What can hang from each mark:
R: F J L T X
G: D H
E: H
X: R
D: G H U
H: E G
F: L U V
U: F L

Each row was made from one small tree. Brackets hold a mark, then the marks that hang from it, in alphabetical order. Every link used is in the known rows. Write each row's tree.
Known rows:
(H E (G (D (U F)))): [-0.212  1.324  0.606 -2.517 -2.544  0.811  1.504 -1.893  2.124 -0.975
 -0.047  0.565  0.325  1.139  1.001 -2.701  1.057  2.312 -1.065  0.556
  0.854  1.715 -2.983  1.250  0.200 -1.087  0.298  1.362]
(R (F U) J T X): [ 0.825  0.423  2.632  0.640  2.012 -1.129  4.330  5.165 -3.762  1.879
  0.811  1.346 -0.119 -0.429  0.376 -1.870 -0.249 -1.556  0.979  2.787
 -0.879  1.106  2.524 -2.318 -4.509  2.362  1.816 -3.240]
(D H (U (F L V))): [-0.169 -2.010  0.552 -1.822 -0.998 -0.543 -1.644 -2.217  1.659 -2.772
  1.332  3.510  2.607  2.240  2.273  3.858  1.268 -2.272 -1.834 -2.647
 -1.580 -4.870 -0.688 -2.281  0.660 -1.153  0.774 -0.931]
(X (R J T)): [-1.711 -0.742  0.384  0.705  1.445 -2.172  1.338  2.322 -0.847  1.813
  0.213 -1.148 -1.986 -1.154 -0.606 -1.358 -0.924  2.187  1.440  1.731
  0.874  0.876  1.072  1.241 -0.504  1.342 -2.900 -2.125]
(R X): [-1.531  0.924  2.866 -1.158  1.695  1.012  0.458  2.171 -0.530 -1.592
 -0.628 -0.892 -0.980  0.768 -0.385 -0.344 -1.319 -0.522  0.792  0.229
  1.802  0.369 -0.685 -0.852 -0.314  0.267  0.846 -1.088]
(G (D U)): [-0.390  0.698  1.864 -1.294  1.785  0.848  0.294  0.684 -1.557 -0.721
  1.739  2.005  0.806  0.523 -0.627  1.274  1.596  2.316 -0.956 -0.526
  1.632  1.778 -1.146  1.425 -0.941  1.612 -1.091  1.753]
(X (R J)): [-1.785  0.219  1.179 -0.207 -0.265 -1.091 -1.419  1.071 -0.387  1.227
 -0.605 -1.675 -1.755 -1.505 -0.984 -0.172 -3.036  2.232  2.088  0.046
  2.541  1.444 -0.446  1.183  0.824  1.180 -2.937 -1.026]
(G D H): [ 0.532  0.375  0.716  0.561  3.054 -0.290  1.133 -0.450 -2.061 -0.261
 -0.310 -1.125 -0.794 -0.914 -2.594 -0.649  1.773  1.895  0.229 -0.427
  2.408  2.675  1.639  2.564  1.939  2.678  0.133  1.263]
(D G (H E) U): [-4.665  4.125  0.699 -3.574 -4.315  0.882 -3.934 -1.217  1.835 -0.756
 -0.917  0.562 -1.031  2.384  0.709  0.517 -2.341 -1.883 -4.462  1.331
 -0.245 -2.875 -0.455  0.839  0.435 -1.751  4.146  4.632]
(X (R F L T)): [ 0.434 -2.646  0.139  1.308  3.064 -0.874  0.025  4.550 -1.197  2.776
 -0.826 -2.797  1.415 -3.290 -2.360  0.599 -2.536 -0.570  3.481  0.539
 -0.536  0.496 -0.060 -2.495 -4.096  2.275 -1.781 -2.288]
(E (H (G (D (U F L))))): [-1.120  1.493 -0.084  0.752 -0.758  1.379  0.057 -3.445  0.180 -2.374
  1.675  1.633  0.270  1.566  1.820  0.304  0.691  0.508  0.345 -4.418
 -1.678  0.257 -1.214 -0.299  0.955 -0.598  0.209 -0.290]
(X (R (F U V) J L T)): [ 4.170 -2.792  1.134  4.506  1.291 -1.795  0.880  4.657 -2.250  4.660
  0.117 -0.388  2.719 -4.049 -1.446 -0.671 -1.210 -1.223  3.871  1.078
 -0.978 -0.705  2.015 -4.112 -5.081  1.847 -2.495 -2.605]
(G (D (U (F L V))) (H E)): [ 2.311 -2.495 -1.721  0.378 -0.798 -0.684  1.538 -2.384  1.639 -1.968
 -0.260  0.853  1.907  1.058  2.060  0.547  3.014  0.932 -0.581 -0.732
 -0.748  0.340  0.482  2.473  1.907 -0.501 -0.091 -0.079]
(H E G): [-0.293  1.997  0.259 -1.147 -1.790  1.427 -0.678 -0.271  1.981  1.300
 -2.154 -3.905 -1.675  0.181 -2.469 -3.303 -1.434  0.235 -1.666  2.708
  2.378 -0.142 -1.511 -0.063  1.468 -2.589  0.763  2.641]
(U (F V) L): [ 1.829 -2.487 -0.851  1.235  3.532  1.130 -1.051 -2.106  1.705 -2.046
 -0.176  0.035 -2.245  0.363  0.664  1.681 -0.562 -0.789  2.039 -5.474
 -1.673  0.140 -2.508 -3.028  1.045 -0.825 -3.394 -5.237]
(G H): [-0.928  0.038  0.229 -1.261  1.744 -0.032  0.554  0.123 -1.958 -0.219
 -0.219 -2.095 -1.925 -0.707 -2.093 -0.679 -1.605  0.314 -1.074 -0.130
  2.211  2.034  1.803  0.924  2.471  1.323 -0.350  1.212]
(X R): [-0.390 -1.177 -0.171 -1.082  0.204  0.184 -1.910 -0.167 -1.051 -0.138
 -0.919 -2.961 -1.741 -1.460 -1.435  1.635 -2.862  2.445  2.969 -0.066
  1.061  0.775 -0.448  0.135  2.428  0.749 -2.690  0.584]
(G (D (U F L)) (H E)): [-0.274 -1.179 -0.682 -1.088  0.837  0.932  1.543 -2.947  1.698 -3.536
  0.482 -0.711 -2.466  1.821  1.804  0.343  0.248  1.175 -0.627 -3.069
 -0.850  3.302 -0.475  3.363  1.600  0.181  0.094 -1.876]
(E (H (G D))): [-0.402  3.330  1.298  2.412 -0.064  0.765 -0.115 -1.202 -1.852  1.006
 -0.952 -1.174  1.112 -0.011 -2.289 -1.653  1.570  1.124 -0.065 -0.124
  1.644 -0.823  0.851  0.106  1.851 -0.036  1.383  3.861]
(G (D (U (F V))) H): [ 0.502 -1.778  0.364  0.347  1.333 -1.299  2.921 -1.672 -1.144 -1.674
  2.143  2.867  1.422  0.202  1.509 -1.238  1.634  1.837 -0.224 -2.710
 -0.135  2.356 -0.335  0.560  1.157  1.761 -2.202 -0.595]
(R F J L T X): [-1.879  1.104  4.699  2.501  3.732 -1.343  3.310  7.986  0.169  3.001
 -0.303  0.410  1.660 -1.060 -1.282 -2.959 -0.806 -4.454  0.619  1.360
  1.310  0.830 -0.776 -2.563 -8.140  1.998  1.429 -5.226]
(E (H (G (D U)))): [-1.849  3.339  1.445  0.715 -1.742  0.817  0.459 -0.567 -1.750  0.443
  1.300  1.195  2.150  0.986 -0.498 -1.132  1.104  1.317 -1.494  0.075
  1.189 -0.530  0.442  0.310  0.454 -0.658  0.973  5.019]
(H G): [-0.540  1.533  0.000 -1.138 -0.255  0.446 -1.170  0.110  0.435  1.269
 -0.301 -1.120 -1.114 -1.101 -2.527 -1.803 -0.662  0.005 -0.353  1.018
  2.124 -0.368 -1.720 -1.565  1.034 -0.699 -0.497  2.099]
(F (U L)): [ 4.037 -1.123 -0.354 -0.523  2.527  2.397 -2.330 -1.306 -2.166 -2.254
 -0.299 -1.024 -3.448 -0.552 -1.607  3.734 -0.889  0.009  1.064 -2.361
 -0.476  0.337  1.288 -1.598  1.193  0.382 -0.657 -0.709]

Write each row's tree:
[ 2.510 -0.588  0.694  4.406  3.898 -0.109  3.480  3.722 -1.043  2.190
  1.689  1.896 -0.668 -0.046  1.117 -0.877  1.750 -3.243  2.337  0.696
 -3.541 -1.203  1.214 -4.250 -5.236  0.409  0.031 -6.219] : (R (F (U L) V) J T X)
[-0.825  0.554  0.697 -1.165 -0.618  0.659  1.832 -0.351 -0.423 -0.623
 -0.006 -1.448 -0.535  1.456 -0.577 -1.418  1.047  2.297 -2.551  1.282
  1.718  2.668  1.172  4.161  1.263  0.490  0.877  3.416] : (G (D U) (H E))
[-1.707 -0.028 -3.634 -4.280 -3.830 -1.545 -3.153 -2.495  1.245 -2.938
 -1.487  1.341 -1.164 -0.391  2.957  1.410 -2.955 -1.548 -1.629  0.088
 -0.437  0.975  0.607  2.428  2.857 -0.488  2.262  1.068] : (D (G (H E)) (U (F L)))
[-1.921  2.362  3.093 -1.554 -0.944  1.854  0.061 -0.829  1.270 -1.121
 -0.057 -0.467  0.668  3.948 -0.353  0.620  2.189  1.068 -3.777  0.564
  0.754 -1.751 -0.148  2.555 -0.330 -0.437  3.251  3.404] : (G (D (H E) U))
[ 3.062 -2.027 -1.334  0.086 -0.974 -1.215 -3.140  0.939 -3.364  2.685
 -0.446 -0.519  0.666 -3.543 -0.342  3.914 -2.204  0.277  4.654  1.796
 -0.127  0.271  2.186 -1.035 -0.330  2.624 -0.688 -1.258] : (X (R (F L U) J))
[-0.352  2.717  0.740 -1.110 -2.400  1.360  0.548 -0.272  1.783  0.911
  0.255 -0.462  0.474  1.119 -0.949 -2.522  1.755  1.876 -2.050  2.741
  1.999  0.265 -2.251  1.776 -0.498 -1.927  0.720  4.013] : (H E (G (D U)))
[-0.577 -0.585  1.008 -2.616 -0.764 -0.142  2.773 -1.668 -0.339 -2.700
 -0.221 -0.388 -0.690  1.556  1.535 -1.533  0.277  2.683 -1.542 -1.022
  1.020  4.005  0.434  3.788  2.212  1.106  0.323  0.527] : (G (D (U F)) (H E))
[ 1.349 -1.932 -0.338 -2.161  1.500 -0.423 -0.915 -1.453 -0.308 -3.297
  0.888  3.629  1.960  0.013  1.572  4.246  2.301  1.124  0.836 -2.475
  0.189  1.056 -1.207  1.114 -0.030  1.662 -0.811 -1.419] : (G (D (U (F L))))
[ 2.805 -3.377 -1.494  0.305  2.021 -0.545 -1.629 -1.479  0.547 -1.692
 -0.995  0.953  0.611 -0.702  0.527  2.743  0.690 -0.953  1.475 -2.679
 -0.426 -1.172 -1.203 -2.114  1.615 -0.229 -2.166 -3.256] : (U (F L V))
[-0.728 -0.711 -4.473 -1.271 -3.588 -1.554 -2.629 -2.728  1.922 -1.841
 -1.062  2.183  0.105 -0.703  3.291  0.697 -1.569 -1.955 -1.252 -0.015
 -1.594 -0.646 -0.086  0.622  2.616 -1.744  0.735  0.790] : (D (G (H E)) (U (F L V)))
[ 0.634 -3.220 -2.498  2.472  2.507 -1.040  1.825  2.195 -1.555  3.781
  0.839 -1.540  1.129 -2.346 -0.296 -0.350 -0.838  1.080  3.606  1.422
 -3.019 -0.696 -0.222 -3.223 -1.462  0.483 -3.763 -2.428] : (X (R (F V) T))
[ 0.925  2.759  0.743  0.410 -0.536  1.156 -0.101 -0.692  1.621  1.411
 -2.174 -2.602 -0.314  0.184 -2.867 -2.878  2.240  1.754 -0.516  2.384
  2.521  0.455 -1.675  1.425  0.973 -1.392  1.105  2.910] : (H E (G D))
[-2.983  1.939 -3.318 -1.794 -2.051  0.854 -3.321 -1.653  1.944 -1.362
 -0.380 -0.649 -4.104  0.276  0.747  0.179 -3.197 -1.879 -2.325 -0.382
 -1.005  1.040 -0.249  2.112  1.433 -1.417  1.474  1.960] : (D (G (H E)) (U L))
[-1.881  0.692 -0.251 -4.305 -5.173 -0.140 -1.585 -3.108  4.032 -2.025
 -0.574  0.213  0.945  2.621  1.262  1.062  0.417 -2.044 -3.153  0.863
 -0.627 -4.219 -1.496 -0.202  1.433 -3.151  4.407  1.589] : (D (H E G) (U (F L)))
[-3.397  3.233  1.684 -3.284 -4.776  1.286 -0.354 -0.846  3.295  0.434
  0.069 -0.952 -0.062  3.108 -0.634 -1.997 -0.665 -1.150 -4.913  2.690
  0.635 -3.749 -1.249 -0.042  0.724 -3.438  3.780  4.957] : (D (H E G) U)
[ 0.542 -3.095 -2.684  3.986  1.879 -2.442  0.341  3.018 -0.216  4.819
  0.409  0.293  1.941 -2.821  0.003  0.713  0.993 -0.958  3.605  2.440
 -1.865 -1.886  0.319 -1.828 -2.241  0.655 -3.143 -4.059] : (X (R (F L V) J T))
[ 3.529 -1.584 -0.101  3.469  2.227 -1.639  2.944  4.691 -2.156  2.662
  0.940  2.778  2.344 -1.255  1.085  0.144  2.973 -3.379  1.886  3.344
 -2.177 -2.361  2.646 -3.792 -4.596  0.553  1.291 -4.320] : (R (F L U V) J T X)
[-2.138  2.668 -1.815 -1.283 -1.722 -0.257 -2.450 -0.949 -0.091  0.044
 -2.800 -2.604 -3.145 -0.828 -0.771 -1.948 -3.326 -1.051 -1.590  1.738
  1.238  1.689  1.244  1.898  3.202 -0.220  2.162  2.845] : (D (G (H E)))
[ 0.565 -1.457  0.250  0.338 -0.544 -0.054  3.234 -1.754  0.657 -1.472
  0.243  0.110  0.715  1.561  2.101 -2.361  1.127  1.956 -1.038 -1.336
 -0.194  2.157 -0.305  2.146  1.950 -0.246 -1.014  0.221] : (G (D (U (F V))) (H E))
[ 3.636 -2.818 -2.238  4.391  2.268 -0.817  1.140  1.660 -1.734  3.542
  1.342 -0.204 -0.835 -2.343  0.389  0.956  0.058 -0.304  4.476  0.220
 -4.230 -0.992  1.600 -3.133 -2.473  0.889 -3.377 -4.735] : (X (R (F (U L) V) J T))
[-1.114  3.077 -0.057  2.024 -0.577  1.908 -0.645 -1.912 -0.015 -0.133
  1.927  1.092  0.372  1.253 -0.073  0.350  1.788  0.057 -0.750 -2.022
 -0.503 -1.155 -0.349  0.051  0.217 -1.483  0.651  2.425] : (E (H (G (D (U L)))))
[ 6.249 -2.765 -1.374  1.388  0.967  0.690 -2.553 -0.687 -2.319 -0.329
 -0.507  0.724  1.154 -1.390 -1.591  4.159  1.820 -0.731  0.944  0.226
 -0.191 -2.864  2.539 -2.466  1.583 -0.587 -0.938  1.130] : (F L U V)
[ 1.271 -0.016 -1.202  2.262 -2.253 -0.567 -0.002 -2.770  0.349 -0.943
  1.107  3.582  4.483  0.651  2.246  0.635  3.493 -0.288  0.412 -2.005
 -1.052 -2.849 -0.166 -1.207  1.234 -1.710  0.097  1.403] : (E (H (G (D (U (F L V))))))
[-3.415  2.572 -1.811 -2.991 -3.555 -0.210 -2.058 -0.499  0.375 -0.440
 -0.502 -0.253 -2.237 -0.138  0.625 -1.546 -3.613 -0.647 -3.251  1.970
  0.571  1.341  0.713  2.380  1.635 -0.644  1.554  4.332] : (D (G (H E)) U)
[-0.161 -0.270  1.377  1.137  0.226  2.098  0.217 -3.457  4.115 -2.828
  0.115  0.759  0.323  4.409  2.251  1.474  2.959 -0.601 -1.403 -4.055
 -2.944 -2.864 -2.081  0.055 -0.045 -2.206  1.167 -2.033] : (G (D (H E) (U (F V) L)))
[-0.950 -1.175  1.778  2.411  2.042 -2.061  0.620  5.729 -0.854  4.180
 -0.512 -1.567  1.272 -3.464 -1.892 -1.123 -2.582 -1.198  3.007  0.851
  0.886  1.462  0.035 -1.609 -5.219  2.695 -2.298 -3.843] : (X (R F J L T))
